Each row was made from one walk, in order. Every step used is in the known rows, and no mark comes twice. Write each row's walk.
Known rows
E-R-C: 1.38	-3.00	-1.74	0.90	-0.60	-0.10	0.43	1.02	4.68	-0.07	-0.73	-0.26	1.17	-0.29	0.60	-3.76	2.27	2.63	0.91
W-H: -0.16	0.40	-0.91	1.32	0.17	1.74	-1.41	-1.44	0.40	-0.76	0.86	3.14	1.91	0.78	1.09	-3.32	0.08	-0.23	-0.55
H-W: 0.86	-1.92	-1.18	0.87	-1.13	-0.17	0.16	-1.40	1.54	-0.84	-0.71	1.55	2.38	0.10	-0.58	-1.86	1.64	-0.36	1.21
M-H-Z: 1.42	0.54	-0.92	-1.87	2.24	1.14	-2.44	1.80	-0.24	-0.35	0.76	3.65	-0.35	-1.07	-2.84	-2.54	-0.28	0.82	-0.89
R-G-M-H: 2.01	-0.05	0.47	3.15	0.06	-0.74	-2.77	-0.87	1.45	0.90	0.42	2.80	0.19	-3.18	-0.96	-1.77	-1.61	2.73	-0.24
C-R-H-W-G-M: -0.62	-1.78	-2.81	1.34	-1.54	-2.97	-0.19	-0.40	2.34	0.96	0.61	1.26	2.63	-0.72	0.02	-0.99	0.29	2.34	5.79
Z-H-W-G: 3.00	-2.29	-0.84	-0.34	-1.79	-0.93	-2.12	-1.00	1.62	-0.83	0.41	1.91	1.78	0.66	-3.05	-3.12	-0.73	-1.07	3.30
G-W-H: -0.11	0.30	-0.52	0.26	-1.59	1.72	-1.91	-0.92	2.01	-1.21	-0.52	5.40	3.15	0.48	1.48	-2.38	-0.42	-1.47	0.75
G-W-H-R-C: 0.03	-1.18	-1.59	1.07	-2.09	0.63	-1.54	-1.26	5.05	-1.39	-1.04	2.46	2.89	3.20	1.36	-2.66	-0.04	-1.34	0.65
G-M: -0.46	0.73	-1.03	1.86	0.97	1.10	-0.50	-1.35	1.59	0.55	-0.14	2.49	0.51	-2.40	1.40	-1.29	0.45	2.35	0.48
R-C: -0.14	0.03	-1.74	0.33	0.64	0.45	0.43	0.08	4.20	-0.38	-0.33	-0.44	0.11	-0.34	1.13	-2.74	0.51	1.57	0.03
Z-H-R-C: 1.87	-2.44	-2.40	2.02	-0.21	0.49	-1.48	-0.88	4.17	-0.51	-0.25	0.25	0.84	2.72	-1.89	-3.60	-0.44	-0.13	-0.68
H-W-G: 1.19	-1.17	0.30	0.13	-1.58	-1.10	-0.64	-0.83	1.79	-1.11	-0.50	0.49	2.60	-0.12	-0.29	-1.96	0.13	-0.18	3.60
M-H: 0.26	-0.32	-0.61	1.10	1.48	1.07	-1.50	0.71	0.93	-0.60	0.37	2.76	1.21	-0.22	-1.80	-2.23	-0.09	0.82	-0.62
G-W-H-Z: 0.79	1.40	-0.87	-2.38	-0.89	1.89	-2.82	0.21	0.85	-0.87	-0.39	6.29	1.63	-0.29	0.41	-2.57	-0.47	-1.54	0.41
E-R-G: 3.60	-2.63	1.24	3.11	-2.97	-0.80	-0.69	-0.22	2.34	0.37	-1.55	0.97	2.42	-1.42	0.38	-3.44	-0.15	2.51	0.19
E-R: 1.30	-2.42	-0.38	1.98	-1.08	1.00	-0.14	0.36	1.93	-0.15	-0.77	1.84	2.52	-0.51	0.15	-3.23	1.80	2.12	0.59
G-M-H-Z: 0.85	0.88	-1.60	-1.38	3.15	1.15	-2.86	0.89	-0.14	0.90	1.31	4.41	-1.05	-3.03	-2.35	-1.58	-0.15	2.16	-0.19
C-R-G-M: 1.34	0.23	-0.63	3.01	-1.65	-1.64	-0.68	-0.70	3.40	1.95	-0.24	1.57	0.38	-1.80	0.80	-1.31	-1.86	4.03	0.93
C-R: 0.13	-0.16	-1.67	0.99	-0.20	0.31	0.20	0.53	2.98	0.26	-0.03	1.83	1.02	1.10	-0.09	-2.07	-0.29	2.17	0.43

Which walk is each row?
0.37	-0.83	-0.55	1.90	1.11	-0.88	-2.73	0.19	3.99	0.29	0.58	-0.34	0.54	0.61	-0.53	-1.51	-1.12	2.85	2.59 : W-G-M-H-R-C
2.10	-0.60	1.91	3.55	-4.51	-0.24	-1.59	-1.23	3.83	-0.72	-3.15	2.53	3.95	0.48	0.84	-0.83	-2.25	-0.65	0.50 : H-R-G-W
0.82	1.46	-1.30	-1.78	0.94	1.91	-2.21	-0.23	-0.92	-0.68	0.99	4.01	0.30	0.16	-0.01	-3.54	-0.04	-0.17	-0.97 : W-H-Z
-0.53	-2.52	-2.34	1.67	-1.49	-0.82	0.58	-1.09	0.42	-0.78	-0.31	1.55	3.59	-0.44	-0.19	-2.12	1.89	-0.68	1.90 : R-H-W
-0.09	-0.02	-0.90	1.87	2.31	0.88	-1.86	-0.07	1.15	0.47	0.81	3.43	0.29	-2.34	-1.17	-1.31	0.34	2.46	0.18 : G-M-H
0.17	-1.14	-1.41	1.93	-0.28	0.12	0.09	-0.79	4.54	-0.45	-0.97	-1.23	1.55	2.21	0.71	-2.18	0.27	1.10	-0.40 : H-R-C
2.00	-0.22	-0.27	2.41	-2.42	-1.37	-0.28	0.05	3.14	0.83	-0.52	1.16	1.14	0.01	0.19	-2.31	-2.35	2.80	0.11 : C-R-G
1.95	-1.79	-1.11	3.05	-0.90	1.41	-1.85	-1.49	1.81	-0.46	-0.40	2.29	2.02	2.23	-2.44	-2.82	-0.74	-0.81	-0.96 : Z-H-R
1.75	-0.32	-0.25	1.54	-4.46	-1.01	-1.93	-0.59	3.90	-0.07	-0.43	4.63	2.68	1.29	0.85	-2.38	-2.48	0.34	1.06 : C-R-G-W-H
1.26	1.88	-0.18	-1.82	2.32	0.41	-3.90	1.55	-0.15	0.54	1.34	3.38	-1.00	-2.95	-1.83	-1.56	-1.22	2.44	2.33 : W-G-M-H-Z
-1.21	-0.53	-3.07	1.86	-0.41	-0.45	0.74	0.88	1.69	0.50	0.35	1.88	2.49	0.64	0.73	-2.29	0.08	1.88	1.14 : C-R-H
1.07	-2.47	-1.83	1.28	1.04	-0.69	-1.92	-1.33	1.25	0.20	0.87	3.32	1.25	-1.41	-2.59	-1.01	1.81	1.27	1.54 : G-M-H-W
0.92	-4.02	-1.22	2.01	-2.26	-2.22	-0.74	-0.39	1.29	0.70	-0.10	1.24	4.14	-2.06	0.43	-2.09	2.44	2.05	5.75 : E-R-H-W-G-M
0.20	-1.14	-1.88	2.08	-0.47	0.62	-0.84	-1.85	3.37	-1.06	0.22	0.33	1.96	3.52	1.32	-3.30	0.34	-0.17	-0.73 : W-H-R-C
1.68	-0.48	0.07	1.58	-4.10	-1.45	-0.88	0.20	4.82	0.37	-1.89	3.16	2.15	-0.42	0.51	-1.42	-2.61	1.34	1.58 : C-R-G-W
0.13	-0.47	-0.21	2.19	-2.44	1.69	-2.05	-1.88	2.57	-1.24	-1.20	4.53	4.22	2.89	1.15	-2.13	-0.46	-2.11	0.36 : G-W-H-R
0.30	0.84	0.41	0.78	1.48	0.12	-3.01	0.55	1.34	0.31	0.93	2.43	0.64	-2.33	-0.52	-1.41	-1.31	2.53	2.64 : W-G-M-H
0.23	-0.24	-0.54	3.19	-1.05	1.63	-1.41	-2.32	0.89	-0.77	0.28	2.40	3.11	3.08	0.95	-3.04	-0.14	-0.74	-1.03 : W-H-R
0.26	-1.65	-2.05	2.67	1.91	-0.24	-1.75	-0.49	4.40	0.31	0.49	0.70	0.34	0.50	-1.14	-1.34	0.49	2.54	-0.10 : G-M-H-R-C
2.71	-1.40	1.50	3.52	-3.56	-0.56	-3.06	-0.07	3.16	-0.73	-1.90	3.70	3.66	0.51	-1.70	-1.07	-2.55	-0.36	0.30 : M-H-R-G-W
0.77	-0.78	-0.18	0.76	-0.96	-1.25	-1.19	-1.82	2.02	0.00	-0.18	1.15	1.81	-1.96	0.33	-0.74	0.36	1.28	4.24 : H-W-G-M
2.90	0.44	-1.45	-0.26	0.53	-1.55	-3.09	1.30	1.64	2.07	1.11	3.82	-1.37	-1.99	-2.79	-1.73	-2.32	4.28	0.40 : C-R-G-M-H-Z
1.89	-0.45	0.75	4.54	-3.15	0.08	-2.13	-2.92	1.20	-0.55	-0.09	1.65	2.99	2.33	1.21	-3.15	-1.98	-0.40	-1.53 : W-H-R-G
3.94	-1.92	0.59	3.19	-4.65	-0.10	-3.30	-1.76	3.70	-0.12	-2.50	3.69	3.17	0.99	-1.66	-2.21	-2.98	-1.48	0.33 : Z-H-R-G-W
3.36	-2.56	1.46	2.52	-5.00	-0.74	-1.22	0.32	3.88	0.10	-2.65	3.39	3.67	-1.72	0.39	-2.36	-0.45	1.08	1.83 : E-R-G-W
1.84	-0.33	0.94	5.03	-2.01	-0.35	-1.56	-2.90	2.41	1.01	-1.22	0.72	1.86	-1.25	1.51	-1.18	-1.66	2.17	-0.10 : H-R-G-M
